What can hang from each mark
pidu: biboti dele fira nasif nosen soluf
fira: pidu
dele: leviv pidu
biboti: kome
soluf: munet pidu tudi
tudi: soluf
munet: soluf

Every row comes from one small tree of marks. Brackets hold a mark, then the marks that hang from it, in alphabetical order. Every link used is in the known rows. Which tree was each row made from?
Known rows
{fira {pidu nosen soluf}}: [-12   1   0  -8   6 -27 -47  10  13 -14 -11  -5 -19 -22   7   3 -30  -5
  11   1   1  13   3  -8   4]
{tudi {soluf munet {pidu fira}}}: [ 11 -17  19   2   5   0  14   7 -34  -3  10   9  12  24 -38   3  20  20
 -21 -18  -2   0 -16  24 -11]
{munet {soluf {pidu dele fira}}}: [ -1  -1  14   6 -20   2  20   7 -26  -2  18  -7 -11  28 -21  15 -22   1
 -36 -12 -13  -2  -1  29 -17]
{fira {pidu {biboti kome} {soluf munet}}}: [  7   7  16   2  46 -23 -30  16  12   4   3  13   3  -6  10 -27  18  12
  16  28  -4  20   9  32  14]
{munet {soluf {pidu fira nasif}}}: [ -1  -8   4  -3 -18 -26  24  -7 -22 -10 -13 -10   3  26  -5  16   3 -22
 -14 -15  -9   3 -11  13   7]
{dele {pidu nosen soluf}}: [-12   9  -5  -4 -16 -14 -24   6  -1  -8  15  -2 -24 -22   0   0 -23  -7
  10 -12  -7  13   3 -17   9]
{pidu nasif}: [ -7  -5   1  -1   3 -36  -5 -15  17   9 -13 -12   8  -7  23   8   6 -28
  12   3  -3  -1   0  -8  -1]
{fira {pidu nasif nosen}}: [-17   2   1 -18   3 -32 -18  -2  20 -10 -36 -13  16 -16  14  -5 -30 -27
  28   8   4  14   0 -20  17]
{soluf munet {pidu nosen} tudi}: [  6   6  -8   6  -8  15  30  20 -14  -1  -6   9  14   4 -11 -31  25  20
  -5 -17  20  -6 -27 -17   6]
{biboti kome}: [ 13   9   5   5  19 -31  -3  10   9  16   9   8   0  -5  12   9  -1 -19
   8   8 -16   8   2  42  -3]
{soluf pidu}: [  4 -21   6  17  -2 -17  -6   2  -8   8  14  -3  -3  -3  17  15   2  -9
 -12 -11   8   7  -7  16 -10]
{tudi {soluf munet {pidu biboti nosen}}}: [ 4  1 -7 -9  1 33 -5  3  0 -5  6 25  5 -3  9 -8 -6 11 10  0  4 -7 28  6
  0]
{pidu biboti dele nasif nosen soluf}: [-34  36 -20 -13 -21  -1 -22 -18  39   3  -7   6 -28 -21  31  -9 -24 -19
  18  22   2 -12  35 -24  12]
{tudi {soluf {pidu nasif}}}: [ -6 -19   9   4   5 -19 -15  -4  -8  -5   2  -5 -11 -11  22  29  13 -22
  -7 -16  11   6   9  11  -4]
{soluf munet pidu tudi}: [ 14 -20   9  18  11   6  26  15 -19  11   5  -5  21  11  -8 -22  50  26
 -23 -14  20  -3 -29  -4  -6]
{dele leviv {pidu biboti fira nosen}}: [ 14  14 -20 -18  -1  14  30 -37   9   0  -2  10  43  19 -32  11 -56  -8
  45  33 -32  10  -1   2  31]
{soluf munet {pidu dele} tudi}: [  5 -10  15  19  -1  22  29  20 -15  18  14 -11   9  10 -16 -27  39  30
 -37  -9  25  -7 -29  -8 -12]
{tudi soluf}: [ 13 -18  10  -3  20  -2 -29  -3   6   2   5  -3  -8  -8   1  33  -4  -7
  -1  -9 -17  -4  19  20 -28]
{munet {soluf {pidu fira}}}: [ 12 -13   8   1 -11 -13  17   1 -30 -10  11  -1   0  30 -19  20  -8  -4
 -22 -17 -19   2  -6  29  -6]
{tudi {soluf pidu}}: [  8 -27  13  16  10  -6 -21   5 -14  -2  19   3 -16  -8   9  34   5  -6
 -15 -21   4   7   9  27 -18]
{dele {pidu nasif nosen {soluf munet}}}: [-22  18  -4 -10 -14 -15   0   6  -5  -6  -4  -3  -7 -14   5 -37   5  -2
  18  -8   9  11  -9 -39  22]
{soluf munet pidu}: [  6 -22  14  17   2 -10   8  10 -17  14  13  -1   8   9   4 -14  18  11
 -12 -11  14  -1 -17   9  -7]
{soluf munet {pidu nasif nosen} tudi}: [ -7  10 -11  -3 -14   1  40   9  -8  -5 -23   2  18   1   4 -39  36   6
   5 -11  27  -6 -27 -36  17]
{fira {pidu biboti dele}}: [  0  -9  19   2  21   3 -30  -8  26  16   3 -10  21  -3   9  -2 -28  -4
  -2  36  -5  10  22   6  -5]
{dele leviv pidu}: [ 19 -22   7   9  18  -5   5 -17   2  10  10 -16  20   1  -5  29 -28  -7
  23  13 -12  16 -12  10  -3]
{pidu nasif nosen soluf}: [-28  20 -18 -11 -16 -31 -21  -9  21  -6 -16  -2 -30 -24  27   1  -8 -23
  24  -2   1  -7   5 -21  11]

Write each row's tree
[  1  10 -13  -6  -8  21   3 -11  22  12  -3  -8  -2  -9  -1  22 -65  -7
  24  26  -7 -13   6   6  -9]
{pidu {dele leviv} nosen}
[ 12 -20   6   9  16  13 -26 -11   4  -2  23  13  -2  -5  20  31   3  -9
  -7   1  -2   3  34  28  -9]
{tudi {soluf {pidu biboti}}}
[ -4  23  -9 -11 -15  -3  16   2 -14 -14  -2   5  -2   7 -54 -13   6  11
  -5 -15  -9  12 -30 -26  18]
{dele {pidu fira nosen {soluf tudi}}}
[ -2 -19  18  15   3  14 -17   9 -11   7  29  -9 -25  -8   6  26 -11  -2
 -30 -16   8   1  16  23 -27]
{tudi {soluf {pidu dele}}}
[-11   8   0   7   3   5 -31 -12  30  14  19   0 -26 -11  19   9 -11   0
  -9  25  -5 -11  29   5 -13]
{pidu biboti dele soluf}
[ 22 -11   4   2  -6   8  33   6 -30 -15   0  -2   8  32 -36  15  24  10
 -33 -24 -12   1 -19  15  -7]
{munet {soluf {pidu fira} tudi}}
[ 13 -27  18  10  15   7  -7  16 -22   2  16   4  -5   1   2   7  22  16
 -18 -18   9  -2   1  15 -20]
{tudi {soluf munet pidu}}
[ -2  31 -25 -17  -8  10   4 -19  19  -8 -12  23   3  11 -31  -9   8  11
   6  13 -16 -11   1 -16  18]
{pidu biboti fira nosen {soluf tudi}}
[  3  -6   1  -3  -4  20  -4  19 -15  -7   4  14  -7  -5   1  -6  -2  12
  -2 -19  10  -4   2   7 -10]
{tudi {soluf munet {pidu nosen}}}
[-17  10  -1  -2  -2 -21   6 -31   7  12  -6 -18 -15  10 -16  27 -20  -6
   5  25  -6  -6 -19   3   1]
{pidu {dele leviv} fira nasif soluf}
[  5  25 -18  -9   3  29  -3   1  21  -3 -12  19   1  -6  -5 -31  26  25
  15  11  -1 -19   8 -28   7]
{pidu biboti nosen {soluf munet tudi}}
[-16  29 -18 -22 -17  -2  33 -30  15   5 -25  -8  14  14 -20  14 -52 -17
  29  28  -7  -9 -16  -7  13]
{pidu {dele leviv} fira nasif nosen}
[-10   5   9  -2 -14  40   0  24 -10   0  13   6 -18  -5  -3 -10 -18  19
 -14 -17  16  -6   9   7 -16]
{tudi {soluf munet {pidu dele nosen}}}
[  2  -6   9   7  16   1 -12  -5   3   9  21   4   3  -1  -1 -22  19  16
   4  10  -7  10  12 -12   6]
{dele {pidu biboti {soluf munet}}}
[ -2 -11  -2  12  -4 -19  22  -3  -9   1  -8 -11  10  -2  12   2  47 -14
 -15 -15  21   7 -20 -14  10]
{soluf {pidu nasif} tudi}
[  9  -9  10  13  -8  25  15  21 -13  -6  12 -14 -13   8  -2  13  14  12
 -37 -20   6  -4   2   8 -24]
{munet {soluf {pidu dele} tudi}}
[ 10   3  -2   4  21  12  -5  -3  16   8  -3   8   5   3  -2 -24  52  28
  -1  14   2 -14   2 -17  -6]
{pidu biboti {soluf munet tudi}}
[  2   2  -2 -15  10  -2 -30  -9  33  -4 -21   6  28 -12  14  -4 -39 -14
  28  29 -10  12  21  -4  12]
{fira {pidu biboti nosen}}
[ -1  10 -18  -9 -20  11  27  11 -11 -24 -22  -5  -6  -4  18   0   6 -13
   4 -22   9   1  -1 -17  10]
{munet {soluf {pidu nasif nosen} tudi}}
[-26  28 -27 -16 -13 -18 -22 -21  37  -4 -16  10 -17 -19  34  -4 -15 -26
  32  18  -4  -7  28 -24  19]
{pidu biboti nasif nosen soluf}
[ 22 -20   3  13   3  11  13  16 -21 -11   2  -8  -7   8   3  20  27   6
 -23 -24   0   1  -2  10 -16]
{munet {soluf pidu tudi}}
[ 13   2 -15   0 -16  25  14  20 -12 -22  -8   1  -9   3   1   6  -1   2
  -7 -26   1  -2   4   1  -4]
{munet {soluf {pidu nosen} tudi}}
[ -8  15  -6  -5  -7  -4 -18  11   4   3  -4   3 -18 -12   4 -23  -6  12
   9  -4   1 -13  -2 -14  -4]
{pidu nosen {soluf munet}}
[ 15  -8   8  10   1   4  50   6 -33   6   0   3  31  33 -47 -26  50  29
 -29 -12   7  -2 -47  -4   4]
{soluf munet {pidu fira} tudi}
[ 14 -18  14   5  34  15 -20 -22  30  10  -2 -16  24   1   6  22 -45  -1
  28  51  -7   9  15  15  -3]
{fira {pidu biboti {dele leviv}}}
[-21  27 -20 -19  -7  -7  -8 -14  26   1 -20  13  -7  -9  26 -30   6  -2
  33  21   3 -14  19 -32  22]
{pidu biboti nasif nosen {soluf munet}}
